What can hang from each mark:
z_227: z_954
z_275: z_954
z_123: z_954
z_878: z_275 z_701
z_239: z_227
z_954: z_123 z_135 z_227 z_275 z_701
z_701: z_954

Each row was made from one small tree. Brackets hold a mark, then the marks that hang from it, in the order of their numbers. Every link used is in the known rows. Write each row's tree.
Known rows:
(z_239 (z_227 (z_954 z_123))): |  .09 |  .11 |  .11 | -.25 |  .29 | -.09 |  .45 |  .31 |  .29 | -.15 |  .04 | -.19 | -.19 |  .15 |  .20 |  .47 | -.14 | -.02 |  .19 | -.12 |
(z_878 (z_275 (z_954 z_123 z_227)) z_701): | -.41 |  .15 |  .53 |  .08 |  .09 |  .52 |  .08 |  .08 |  .23 |  .26 | -.13 |  .08 | -.29 |  .43 |  .37 |  .33 |  .03 |  .07 | -.21 | -.58 |
(z_275 (z_954 z_135)): | -.27 | -.19 |  .16 |  .12 | -.18 |  .15 | -.12 | -.03 |  .05 |  .21 |  .02 | -.21 | -.33 | -.03 | -.14 | -.11 | -.12 |  .09 | -.29 | -.15 |
(z_954 z_123 z_275): | -.10 |  .02 | -.02 | -.29 | -.15 | -.07 | -.13 |  .03 | -.01 | -.22 | -.15 | -.03 | -.47 |  .23 |  .04 | -.05 | -.25 | -.07 | -.03 | -.26 |
(z_954 z_123 z_135 z_227 z_275 z_701): | -.13 | -.16 | -.05 | -.05 | -.10 | -.03 |  .02 |  .00 | -.04 | -.42 | -.27 |  .01 | -.25 |  .27 | -.16 |  .10 | -.14 | -.08 |  .11 | -.08 |
(z_275 z_954): | -.24 | -.11 |  .16 | -.07 | -.23 |  .16 | -.02 |  .03 |  .07 |  .35 | -.09 | -.29 | -.38 |  .11 |  .02 | -.10 | -.05 |  .14 | -.22 | -.10 |
(z_275 (z_954 z_123 z_135 z_227)): | -.24 |  .03 |  .10 |  .16 |  .11 |  .21 | -.13 | -.07 | -.02 |  .05 | -.05 |  .04 | -.22 |  .35 | -.14 |  .17 | -.10 |  .07 | -.13 | -.30 |
(z_701 (z_954 z_227)): | -.21 |  .22 |  .14 |  .10 |  .15 |  .04 |  .12 | -.02 |  .06 |  .14 | -.02 |  .15 | -.16 |  .19 |  .11 |  .16 |  .05 |  .29 |  .05 |  .02 |
(z_123 z_954): | -.30 |  .33 |  .17 | -.09 |  .04 | -.11 |  .04 |  .22 |  .19 |  .28 |  .01 | -.22 | -.30 | -.06 |  .12 | -.19 | -.01 |  .25 | -.03 | -.26 |
(z_227 z_954): |  .00 |  .17 |  .12 | -.08 |  .02 | -.05 |  .26 |  .24 |  .30 |  .19 | -.01 | -.20 | -.17 | -.01 |  .13 |  .23 |  .02 |  .17 | -.05 |  .12 |
(z_275 (z_954 z_123)): | -.22 |  .02 |  .03 | -.12 | -.06 |  .15 | -.12 |  .00 |  .00 |  .12 | -.13 | -.16 | -.47 |  .31 |  .04 | -.11 | -.23 |  .04 | -.13 | -.29 |
(z_239 (z_227 (z_954 z_123 z_135 z_701))): |  .05 | -.16 |  .01 | -.12 |  .17 | -.11 |  .47 |  .27 |  .25 | -.46 | -.03 | -.31 | -.14 | -.07 | -.01 |  .35 | -.20 | -.13 |  .32 |  .06 |
(z_878 (z_275 (z_954 z_135 z_227)) z_701): | -.46 | -.08 |  .67 |  .30 | -.03 |  .54 |  .09 |  .07 |  .28 |  .36 |  .00 | -.02 | -.16 |  .12 |  .19 |  .38 |  .15 |  .16 | -.37 | -.42 |
(z_239 z_227): | -.13 | -.06 |  .28 | -.19 |  .03 | -.16 |  .26 |  .17 |  .28 |  .15 |  .07 | -.32 | -.31 | -.07 |  .07 |  .25 |  .05 |  .18 | -.03 | -.08 |
(z_878 (z_275 z_954)): | -.33 | -.13 |  .46 | -.01 | -.24 |  .35 |  .02 |  .05 |  .17 |  .43 | -.09 | -.35 | -.46 |  .09 |  .14 |  .03 |  .09 |  .21 | -.26 | -.22 |
(z_123 (z_954 z_135)): | -.35 |  .23 |  .20 |  .12 |  .08 | -.07 | -.07 |  .18 |  .19 |  .12 |  .11 | -.16 | -.23 | -.21 | -.03 | -.13 | -.08 |  .21 | -.08 | -.31 |
(z_123 (z_954 z_227)): | -.28 |  .41 |  .23 | -.02 |  .18 | -.05 |  .12 |  .24 |  .20 |  .35 | -.04 | -.14 | -.12 |  .18 |  .12 |  .09 |  .18 |  .36 |  .00 | -.21 |
(z_227 (z_954 z_135 z_275 z_701)): |  .04 | -.35 | -.04 | -.09 | -.31 | -.06 |  .26 |  .21 |  .16 | -.33 | -.19 | -.28 | -.18 | -.12 | -.04 |  .07 | -.18 | -.13 |  .07 |  .27 |
(z_275 (z_954 z_135 z_227 z_701)): | -.25 | -.29 |  .13 |  .15 | -.19 |  .18 |  .10 |  .02 |  .06 |  .11 | -.19 | -.32 | -.15 |  .12 | -.17 |  .02 |  .07 |  .11 | -.10 |  .09 |
(z_227 (z_954 z_123 z_135 z_275 z_701)): |  .06 | -.22 | -.16 | -.15 | -.17 | -.06 |  .19 |  .16 |  .02 | -.57 | -.22 | -.14 | -.24 |  .06 | -.04 |  .05 | -.35 | -.23 |  .16 |  .07 |

Which tree is each row?
| -.02 | -.12 |  .06 |  .08 | -.12 | -.05 |  .29 |  .21 |  .26 | -.13 | -.09 | -.31 | -.10 | -.23 | -.08 |  .12 | -.05 |  .05 |  .05 |  .24 | : (z_227 (z_954 z_135 z_701))
| -.14 |  .02 | -.11 | -.20 | -.05 |  .01 | -.11 | -.04 | -.21 | -.37 | -.13 |  .20 | -.48 |  .25 |  .15 | -.11 | -.45 | -.08 |  .14 | -.20 | : (z_701 (z_954 z_123 z_275))
| -.10 | -.22 |  .06 | -.22 | -.29 | -.07 |  .19 |  .12 |  .07 | -.05 | -.33 | -.21 | -.26 |  .24 |  .00 |  .07 |  .11 |  .07 |  .04 |  .14 | : (z_954 z_227 z_275 z_701)
| -.17 | -.12 |  .10 |  .14 |  .00 |  .05 | -.02 | -.07 | -.08 | -.16 | -.01 |  .26 | -.18 |  .13 | -.02 |  .12 | -.16 |  .09 | -.02 | -.03 | : (z_701 (z_954 z_135 z_227 z_275))
| -.22 | -.18 | -.07 | -.18 | -.22 |  .14 |  .04 |  .03 | -.04 | -.06 | -.33 | -.34 | -.49 |  .22 | -.01 | -.20 | -.22 | -.06 |  .00 | -.14 | : (z_275 (z_954 z_123 z_701))
| -.20 | -.03 |  .04 | -.21 | -.21 | -.09 |  .24 |  .30 |  .06 |  .05 | -.33 | -.31 | -.22 |  .21 |  .11 | -.11 |  .03 |  .08 |  .11 | -.03 | : (z_123 (z_954 z_227 z_275 z_701))
| -.43 |  .11 |  .50 |  .12 |  .04 |  .33 |  .11 |  .05 |  .27 |  .09 |  .04 |  .17 | -.39 | -.11 |  .45 |  .19 | -.07 |  .16 | -.11 | -.32 | : (z_878 z_275 (z_701 z_954))
| -.34 |  .06 |  .06 |  .05 | -.10 | -.10 |  .09 |  .20 |  .15 | -.04 | -.08 | -.36 | -.28 | -.25 | -.08 | -.29 | -.08 |  .14 |  .06 | -.13 | : (z_123 (z_954 z_135 z_701))
| -.18 | -.07 | -.09 |  .02 |  .00 |  .03 | -.21 | -.13 | -.20 | -.51 | -.01 |  .31 | -.43 |  .09 |  .00 | -.10 | -.51 | -.13 |  .07 | -.26 | : (z_701 (z_954 z_123 z_135 z_275))
| -.22 | -.10 |  .07 |  .00 | -.18 | -.05 |  .13 |  .23 |  .04 | -.11 | -.22 | -.22 | -.12 |  .03 | -.04 | -.10 | -.04 |  .05 |  .11 | -.07 | : (z_123 (z_954 z_135 z_227 z_275 z_701))
| -.21 |  .37 |  .04 |  .05 |  .33 |  .07 |  .02 | -.07 | -.04 | -.08 | -.05 |  .31 | -.22 |  .36 |  .10 |  .20 | -.13 |  .19 |  .19 | -.21 | : (z_701 (z_954 z_123 z_227))
| -.43 |  .01 |  .45 | -.02 | -.06 |  .49 | -.01 |  .08 |  .20 |  .17 | -.12 | -.03 | -.50 |  .23 |  .38 |  .17 | -.12 | -.02 | -.26 | -.63 | : (z_878 (z_275 (z_954 z_123)) z_701)
| -.26 | -.10 |  .14 | -.11 | -.18 |  .10 |  .02 |  .07 |  .02 | -.13 | -.11 |  .30 | -.38 |  .10 |  .41 | -.06 | -.37 | -.06 | -.09 | -.23 | : (z_878 (z_701 (z_954 z_275)))
|  .07 | -.22 |  .13 | -.29 | -.02 | -.14 |  .66 |  .37 |  .35 | -.06 | -.09 | -.53 | -.13 | -.10 |  .16 |  .32 |  .01 |  .01 |  .23 |  .27 | : (z_239 (z_227 (z_954 z_701)))
| -.10 | -.18 | -.12 | -.34 | -.30 | -.07 |  .00 |  .05 | -.05 | -.41 | -.35 | -.18 | -.51 |  .20 |  .01 | -.14 | -.24 | -.13 |  .11 | -.06 | : (z_954 z_123 z_275 z_701)
|  .05 |  .00 | -.03 | -.09 |  .00 | -.01 |  .03 |  .14 |  .07 | -.36 | -.04 |  .02 | -.24 |  .12 |  .01 |  .16 | -.35 | -.17 |  .02 | -.11 | : (z_227 (z_954 z_123 z_135 z_275))
| -.26 | -.25 | -.06 |  .02 | -.20 |  .16 | -.06 | -.04 | -.05 | -.23 | -.20 | -.27 | -.39 |  .09 | -.17 | -.17 | -.31 | -.09 |  .01 | -.15 | : (z_275 (z_954 z_123 z_135 z_701))
| -.18 |  .03 | -.02 |  .11 |  .12 |  .09 | -.11 | -.15 | -.20 | -.41 | -.04 |  .41 | -.25 |  .33 | -.01 |  .14 | -.32 | -.01 |  .13 | -.22 | : (z_701 (z_954 z_123 z_135 z_227 z_275))
| -.23 | -.15 |  .01 |  .11 | -.05 |  .20 |  .03 | -.05 | -.02 | -.10 | -.24 | -.17 | -.22 |  .31 | -.16 |  .06 | -.09 |  .02 |  .01 | -.11 | : (z_275 (z_954 z_123 z_135 z_227 z_701))
| -.39 |  .05 |  .21 |  .24 |  .06 |  .12 | -.05 | -.04 |  .16 | -.14 |  .15 |  .30 | -.26 | -.16 |  .21 |  .06 | -.29 |  .06 | -.11 | -.28 | : (z_878 (z_701 (z_954 z_135)))
| -.23 | -.10 |  .15 |  .14 | -.03 | -.06 |  .14 |  .04 |  .19 | -.04 | -.13 | -.16 | -.11 | -.03 | -.19 |  .15 |  .15 |  .20 |  .00 |  .14 | : (z_954 z_135 z_227 z_701)
|  .18 | -.33 | -.08 | -.48 | -.07 | -.13 |  .53 |  .37 |  .10 | -.48 | -.24 | -.39 | -.27 |  .16 |  .20 |  .28 | -.26 | -.24 |  .33 |  .09 | : (z_239 (z_227 (z_954 z_123 z_275 z_701)))
| -.12 |  .04 |  .08 |  .00 |  .07 |  .00 | -.14 | -.04 | -.02 | -.24 | -.07 |  .15 | -.24 |  .32 | -.12 |  .22 | -.15 | -.03 | -.04 | -.25 | : (z_954 z_123 z_135 z_227 z_275)
|  .13 | -.39 |  .18 | -.16 | -.03 | -.12 |  .38 |  .32 |  .22 | -.20 |  .11 | -.25 | -.15 | -.12 |  .08 |  .38 | -.16 | -.11 |  .09 |  .07 | : (z_239 (z_227 (z_954 z_135 z_275)))
| -.21 |  .09 |  .09 | -.04 |  .09 |  .18 | -.02 |  .00 |  .02 |  .21 | -.18 | -.06 | -.27 |  .52 |  .04 |  .15 | -.04 |  .13 | -.08 | -.28 | : (z_275 (z_954 z_123 z_227))
|  .05 | -.12 |  .26 | -.01 |  .18 | -.11 |  .41 |  .28 |  .36 | -.02 |  .21 | -.27 | -.08 | -.18 |  .04 |  .45 | -.06 |  .06 |  .05 |  .04 | : (z_239 (z_227 (z_954 z_135)))
| -.47 |  .07 |  .54 |  .32 |  .07 |  .38 |  .01 |  .00 |  .22 | -.03 |  .12 |  .26 | -.30 | -.22 |  .29 |  .21 | -.14 |  .14 | -.15 | -.38 | : (z_878 z_275 (z_701 (z_954 z_135)))
| -.13 | -.30 |  .07 |  .00 | -.26 | -.06 |  .09 |  .04 |  .05 | -.18 | -.22 | -.14 | -.19 |  .07 | -.16 |  .08 |  .03 |  .04 | -.03 |  .13 | : (z_954 z_135 z_227 z_275 z_701)
| -.32 | -.32 |  .43 |  .23 | -.23 |  .41 |  .16 |  .05 |  .13 |  .20 | -.18 | -.40 | -.22 |  .06 | -.08 |  .17 |  .20 |  .18 | -.13 | -.02 | : (z_878 (z_275 (z_954 z_135 z_227 z_701)))
| -.19 |  .08 |  .03 |  .10 |  .10 | -.03 |  .02 | -.02 |  .09 | -.29 | -.16 | -.03 | -.16 |  .14 | -.19 |  .19 | -.01 |  .10 |  .12 | -.10 | : (z_954 z_123 z_135 z_227 z_701)
| -.26 |  .14 |  .16 |  .29 |  .20 |  .06 |  .04 | -.09 |  .04 | -.01 |  .11 |  .25 | -.10 |  .04 | -.04 |  .18 | -.06 |  .25 |  .00 | -.04 | : (z_701 (z_954 z_135 z_227))
| -.09 | -.10 | -.04 | -.26 | -.14 | -.06 |  .11 |  .07 | -.02 | -.28 | -.39 | -.07 | -.31 |  .41 |  .01 |  .09 | -.03 | -.01 |  .16 | -.02 | : (z_954 z_123 z_227 z_275 z_701)
| -.26 | -.02 |  .11 | -.04 | -.14 | -.06 | -.10 |  .19 |  .07 | -.03 |  .03 | -.15 | -.33 | -.09 |  .00 | -.19 | -.22 |  .03 | -.06 | -.29 | : (z_123 (z_954 z_135 z_275))
